What can hang from each mark:
Q_130: Q_583 Q_880
Q_880: Q_130
Q_678: Q_583
Q_203: Q_130 Q_618 Q_670 Q_678
Q_432: Q_203
Q_504: Q_203
Q_670: Q_203
Q_618: Q_203
Q_583: Q_678

Known rows, with every way that one mark hangs from another:
Q_130(Q_583 Q_880): [-0.560,0.327,-0.423,-2.245,-0.975,-1.907,-3.663,2.849,0.700,-0.949,-1.850,0.881,1.478,1.698,1.479,-0.780,-2.270,0.654,-1.713,2.611]
Q_618(Q_203(Q_670 Q_678)): [-1.016,1.013,-1.611,-1.486,-1.372,-2.064,-3.257,3.460,3.547,-1.745,-2.218,1.763,-0.499,2.341,1.477,-0.841,-0.310,1.025,-2.262,2.140]
Q_504(Q_203(Q_130 Q_670 Q_678(Q_583))): [-0.569,1.418,-3.177,-0.796,-0.974,-1.380,-3.886,6.774,4.056,-2.063,-1.972,1.514,0.791,2.017,2.646,-0.065,1.525,1.390,-1.314,2.309]
Q_504(Q_203): [-0.694,0.706,-0.257,-1.968,-1.422,-0.995,-2.373,3.223,2.706,1.006,-2.746,1.428,1.086,1.784,1.682,-0.461,0.639,1.104,-1.517,1.453]
Q_504(Q_203(Q_130 Q_618 Q_678)): [-0.387,0.675,-2.192,-1.421,-0.839,-1.500,-3.214,5.748,3.663,0.670,-1.806,0.260,2.370,1.967,2.492,-0.024,0.981,1.380,-1.235,2.600]
Q_130(Q_880): [-0.660,0.084,-1.088,-2.400,-1.287,-1.651,-2.461,1.791,1.319,-0.635,-2.163,0.703,0.797,2.133,1.700,-0.713,-1.097,0.808,-1.883,2.327]
Q_504(Q_203(Q_130(Q_583) Q_618 Q_670 Q_678)): [-0.049,1.419,-2.504,-1.048,-0.764,-2.389,-4.784,7.468,3.620,-0.827,-1.937,0.752,2.441,1.547,2.083,-0.258,-0.098,1.255,-1.532,2.997]
Q_130(Q_583(Q_678) Q_880): [-0.715,0.212,-0.263,-2.170,-0.909,-1.734,-4.272,2.283,0.805,-2.086,-2.149,1.488,1.076,1.954,1.129,-0.568,-2.400,0.002,-1.755,2.988]
Q_203(Q_130(Q_583(Q_678)) Q_618 Q_670): [-0.142,1.054,-1.043,-1.904,-1.040,-2.843,-5.027,4.541,2.606,-2.698,-1.806,0.683,2.198,1.658,2.123,-0.124,0.324,0.565,-1.271,2.908]
Q_432(Q_203): [-1.195,0.607,-0.184,-2.159,-1.531,-0.906,-2.570,2.637,1.756,-0.785,-2.155,0.673,0.953,1.866,2.031,-0.516,0.779,1.169,-2.232,1.486]
Q_880(Q_130(Q_583(Q_678))): [-0.972,0.438,-0.212,-1.905,-1.495,-1.216,-4.214,1.280,1.317,-3.065,-1.987,2.060,1.943,1.712,1.828,0.156,-1.054,0.299,-0.598,2.364]
Q_618(Q_203(Q_130(Q_880) Q_670 Q_678(Q_583))): [-0.903,0.605,-2.900,-1.075,-0.770,-2.331,-4.596,5.676,3.195,-3.561,-1.036,2.009,0.120,2.541,2.260,-0.629,-0.523,1.136,-1.766,2.847]
Q_432(Q_203(Q_618 Q_670)): [-0.753,1.385,-1.214,-2.199,-1.584,-2.040,-3.242,4.415,2.727,-2.243,-2.121,0.285,1.341,1.922,1.756,-0.575,1.213,1.179,-2.660,1.954]
Q_618(Q_203(Q_130(Q_583 Q_880) Q_670 Q_678)): [-0.581,0.401,-2.095,-1.137,-0.717,-2.857,-5.218,5.249,2.479,-1.751,-1.229,2.012,0.757,2.066,1.794,-0.980,-2.372,0.986,-2.011,3.222]
Q_618(Q_203(Q_130(Q_583(Q_678)) Q_670)): [-0.687,0.618,0.182,-1.549,-1.216,-2.568,-5.355,3.672,2.842,-2.216,-1.779,2.630,0.921,1.843,1.718,-0.589,-0.143,0.576,-1.353,2.214]
Q_670(Q_203(Q_618 Q_678(Q_583))): [-1.441,0.994,-2.827,-1.928,-1.097,-1.659,-2.677,6.510,1.855,-4.686,-1.246,-0.298,1.549,1.857,2.734,-0.142,1.430,1.008,-1.375,2.432]
Q_670(Q_203): [-1.245,0.349,-0.908,-2.450,-1.824,-1.483,-1.933,3.261,1.389,-1.356,-2.144,0.737,0.976,1.646,2.386,-0.661,1.392,1.211,-1.700,1.483]
Q_203(Q_670 Q_678): [-0.640,1.302,-2.725,-1.701,-1.486,-1.821,-2.551,3.412,2.989,-1.819,-2.504,0.537,-0.214,2.187,1.878,-0.518,-0.051,0.966,-2.121,2.457]
Q_432(Q_203(Q_618 Q_670 Q_678)): [-0.900,1.490,-2.737,-1.645,-1.292,-1.929,-3.172,5.215,3.105,-2.853,-1.999,0.034,0.874,2.196,1.814,-0.470,0.521,1.138,-2.873,2.579]
Q_670(Q_203(Q_130(Q_583 Q_880) Q_618 Q_678)): [-0.806,0.119,-3.040,-1.768,-0.670,-2.555,-4.250,6.705,0.992,-2.521,-0.790,-0.059,2.834,1.630,2.723,-0.587,-1.103,1.139,-1.587,3.608]
Q_618(Q_203(Q_670)): [-0.871,0.846,-0.143,-2.000,-1.717,-2.205,-3.210,2.544,3.119,-1.143,-2.309,2.020,-0.051,2.120,1.471,-0.965,0.413,1.060,-2.032,1.490]

Rows:
[-0.886,1.590,-3.386,-1.158,-0.877,-1.901,-4.140,7.341,3.350,-4.378,-0.975,-0.052,1.619,2.120,2.959,0.027,1.841,1.393,-1.910,2.713]	Q_432(Q_203(Q_130 Q_618 Q_670 Q_678(Q_583)))
[-1.612,0.900,-2.683,-1.748,-1.217,-1.152,-2.399,5.493,1.651,-4.053,-1.578,0.459,0.577,1.869,2.821,-0.287,1.181,0.987,-1.404,2.070]	Q_670(Q_203(Q_678(Q_583)))
[-0.982,0.173,-1.173,-1.400,-1.074,-1.599,-3.483,3.356,3.031,-0.181,-1.362,1.107,0.773,2.169,2.502,-0.455,0.210,1.253,-1.307,2.105]	Q_618(Q_203(Q_130 Q_678))
[-0.762,-0.179,-2.172,-2.418,-1.273,-2.458,-2.859,5.062,1.398,-1.364,-1.189,0.102,2.684,1.866,2.815,-0.633,0.980,1.424,-1.610,2.627]	Q_670(Q_203(Q_130(Q_880) Q_618))
[-0.848,-0.130,-1.125,-1.345,-0.540,-2.236,-5.039,4.346,1.829,-0.699,-0.996,1.594,1.424,2.009,2.001,-0.807,-2.563,0.901,-1.541,3.106]	Q_618(Q_203(Q_130(Q_583 Q_880) Q_678))
[-0.367,1.008,-3.111,-1.427,-1.367,-1.918,-3.103,3.945,3.268,-1.145,-1.990,0.469,0.539,2.123,2.708,-0.262,0.638,1.365,-1.690,2.575]	Q_203(Q_130 Q_670 Q_678)
[-1.078,0.298,-3.726,-1.681,-0.736,-2.119,-3.399,7.265,1.673,-4.284,-0.593,-0.070,2.240,2.090,3.125,-0.210,0.817,1.211,-1.377,3.175]	Q_670(Q_203(Q_130(Q_880) Q_618 Q_678(Q_583)))
[-0.612,0.541,-0.647,-1.727,-1.575,-2.394,-3.707,3.303,3.448,-0.429,-1.860,1.756,0.594,2.026,2.237,-0.714,1.191,1.439,-1.505,1.574]	Q_618(Q_203(Q_130 Q_670))
[-1.218,0.693,-3.236,-1.630,-0.898,-1.839,-3.215,7.094,2.152,-4.035,-0.728,-0.437,2.279,1.767,3.516,0.079,2.267,1.368,-0.919,2.488]	Q_670(Q_203(Q_130 Q_618 Q_678(Q_583)))
[-0.632,1.177,-3.164,-1.393,-1.221,-2.069,-3.790,5.754,3.354,-2.098,-1.505,-0.142,1.612,2.123,2.661,-0.271,1.261,1.487,-2.352,2.715]	Q_432(Q_203(Q_130 Q_618 Q_670 Q_678))
[-0.789,-0.464,-0.374,-1.923,-1.122,-2.125,-3.664,2.634,2.136,0.257,-1.273,1.654,1.217,2.314,2.064,-0.840,-0.559,1.193,-1.509,2.110]	Q_618(Q_203(Q_130(Q_880)))
[-0.147,1.304,-2.846,-1.498,-0.858,-2.806,-4.586,5.928,2.800,-2.026,-1.425,-0.352,2.047,1.630,2.562,-0.194,-0.324,1.099,-1.357,3.202]	Q_203(Q_130(Q_583) Q_618 Q_670 Q_678)
[-0.209,1.046,-3.427,-1.604,-1.204,-2.527,-3.356,4.762,3.448,-1.744,-1.654,-0.331,1.502,2.135,2.629,-0.153,0.855,1.326,-1.592,2.879]	Q_203(Q_130 Q_618 Q_670 Q_678)
[-1.307,1.748,-2.928,-1.269,-1.165,-1.257,-3.289,5.541,2.696,-4.649,-1.761,0.810,-0.049,2.135,2.200,-0.288,0.902,1.079,-2.477,2.165]	Q_432(Q_203(Q_670 Q_678(Q_583)))
[-0.529,0.915,-4.130,-1.238,-0.812,-2.079,-3.851,5.552,2.652,-3.727,-1.366,0.800,0.464,2.412,2.653,-0.286,-0.279,1.077,-1.654,3.147]	Q_203(Q_130(Q_880) Q_670 Q_678(Q_583))
[-0.649,0.991,-2.826,-1.596,-0.633,-1.746,-3.400,5.479,2.756,-2.959,-0.944,-0.866,2.116,1.981,3.185,0.371,1.255,1.137,-0.670,2.677]	Q_203(Q_130 Q_618 Q_678(Q_583))
[-1.009,0.401,-3.002,-1.898,-1.201,-1.966,-2.799,5.692,2.222,-1.788,-1.261,-0.454,2.255,1.812,3.247,-0.198,1.647,1.436,-1.383,2.598]	Q_670(Q_203(Q_130 Q_618 Q_678))
[-0.334,1.068,-2.983,-1.058,-1.261,-1.509,-3.280,5.332,4.117,0.208,-2.475,1.477,0.762,2.083,2.357,-0.320,0.899,1.481,-1.785,2.342]	Q_504(Q_203(Q_130 Q_670 Q_678))
[-0.201,1.232,-2.321,-0.859,-0.987,-1.876,-4.540,6.356,3.344,-0.347,-2.209,1.559,1.472,1.514,2.145,-0.411,-0.329,1.270,-1.453,2.647]	Q_504(Q_203(Q_130(Q_583) Q_670 Q_678))
